Each row was made from one small tree. The marks that hang from a mark follow it in brackets, in alphabetical order. Every link used is in the known rows. Write each row's tree.
Known rows:
P[E[C] R]: [ -6 -13  -4  -2 -14  -3 -23 -30  12  -3   7  -4  11  -2 -30  -1   3   0
  -1]
E[C N]: [ -1   5 -19 -27   4  76  22 -11  23  -9 -15  37 -16 -63 -28  -3 -33 -16
  -2]
P[E[V]]: [ -3 -35  -3  -9  -8   2 -13 -21 -25 -12 -10   1   5  -7 -50 -23   6  23
 -14]
C[E[N]]: [  2  -6  -5  -7  -4  67  22 -11 -23  65 -16   2  13 -14 -57  23   1  16
 -13]
C[E H]: [  9  -9  -2  -7 -20  18  42   0 -16  96 -13 -28  -4 -36 -42  19  39   3
 -19]
N[E R]: [-12  -2  -7  10   5 -16  16  57 -22  19   7 -21   8 -32 -41  -3  11  14
 -16]
V[R]: [  0  -9  27  -4  25 -45  21 -14 -11  12  14 -15 -12 -61   4  42  23  11
 -26]
N[E[C V] R]: [-12 -21 -18  -7  -1 -31  12  54   4 -37   9   2 -13 -19 -35   5 -33 -10
  -8]
N[E R[V]]: [-16  -1   3  11  -2 -19  13  37 -28  12  10 -34  34  -8 -31   6  24   0
 -12]
P[E R]: [-10 -13   7  14 -14   5 -26 -26 -18  21   7 -13  12   5 -30  -1  24  22
  -7]
E[C[H] N V[R]]: [-11 -24   3 -31   9  28  16   0  28 -35   6  52 -67 -48   9  23 -58 -33
 -13]
P[E[C N V] R]: [-18 -26  -5  -4 -14  42 -38 -25   8 -31   7  36 -16  22 -28  -2 -42  -3
   1]
P[E]: [  2 -16  -2  -7  -2  11  -5 -22 -22  21 -12 -14  23 -29 -54 -31  30  26
 -14]
N[E[C] R]: [ -7  -3 -17  -5   5 -23  19  53   8  -4   7 -13   6 -39 -41  -3  -8  -7
 -10]
J[R]: [  2  -2 -25 -23  -1 -23  25 -12  -9   8   6 -15  11 -32   3  38  16  14
  -7]
N[E[C]]: [ -7  -7 -13 -15   4  -4  24  26   2  -1  -9  -9  19 -42 -61 -32   3  -6
  -6]
C[E[N V] H]: [ -3 -22  -3  -9 -21  63  28   5 -20  66 -14  12 -31 -12 -38  19  -7   0
 -16]
P[R]: [-10  -1   4  15 -16   2   6 -16 -13  16   5 -11 -14 -25   0  38  18  10
  -6]
E[N V[R]]: [-18 -26  16  -9  15  35   2  -6 -19 -28   5  43 -47 -27   1  31 -40   8
 -19]

Which tree is each row?
[  5 -28  -4  -9 -26   9  34   1 -19  61 -12 -12 -23 -15 -36  27  13   0
 -17] => C[E[V] H]
[ -3  -6  -8 -17  -4  49  -6 -10  10  16  -3  10   8 -27 -36 -27  -3 -11
  -9] => P[E[C[H] N[R[V]]]]
[ -7 -31   2 -25  11  22 -20 -22   6 -33   2  33  -9 -13 -37 -16 -37  -1
 -12] => P[E[C N V[R]]]
[ -4  10 -13 -20  -7  63  26   6  28   9  -2  21 -24 -57   3  15 -21 -38
  -5] => E[C[H] N[R[V]]]
[-16  -5   8  -1 -20  51 -27 -37   7  12   9   4  17  17 -16  -7   2 -21
   2] => P[E[C[H] N] R[V]]
[ -1   8 -17 -27  -3  79  31   0  28  17 -15  33 -34 -75 -18 -12 -22 -26
  -6] => E[C[H] N]
[ -9 -19 -23 -24  -4  49   7   9  24 -59  -2  56 -51 -31  -6  29 -76 -23
  -3] => E[C N[R] V]
[ -4   8 -15 -19   0  59  16  -5  23 -16  -2  25  -6 -43  -7  24 -32 -28
  -2] => E[C N[R[V]]]
[ -8 -20 -19 -31 -12  66  19   1  23 -32 -13  55 -60 -46 -10   0 -56 -30
  -4] => E[C[H] N V]
[-12 -25 -13 -17  -7 -11  22  35   2 -17  -6   3 -12 -30 -48 -30 -14 -15
  -7] => N[E[C[H] V]]
[ -7  -6 -13 -15   0  -2  30  34   5  17  -8 -12   7 -52 -55 -40  11 -13
  -8] => N[E[C[H]]]
[-14 -27   2 -17   7 -38  20  33   4 -20   7   2 -17 -32 -35 -14 -14 -16
 -14] => N[E[C[H] V[R]]]
[  1   0   1  -1 -18  61  32   9 -17  96  -7 -11  -5 -19 -28  30  18  -5
 -17] => C[E[N[R[V]]] H]
[ -5 -27   9  -9   4  32  12 -12 -23  28   0  16  -9   5 -38  47 -24  11
 -18] => C[E[N V[R]]]
[-18 -28  11  -2  12 -33  10  29 -29 -15   6  -5  -2 -17 -41  -8  -2  12
 -17] => N[E[V[R]]]
[-14 -12  16  15 -21   1 -30 -46 -24  12   9 -27  39  29 -20   8  35   7
  -3] => P[E R[V]]
[ -5 -37  12  -9   6 -24 -16 -22 -22 -15   4  -1   1  -9 -35  -6   4  21
 -20] => P[E[V[R]]]
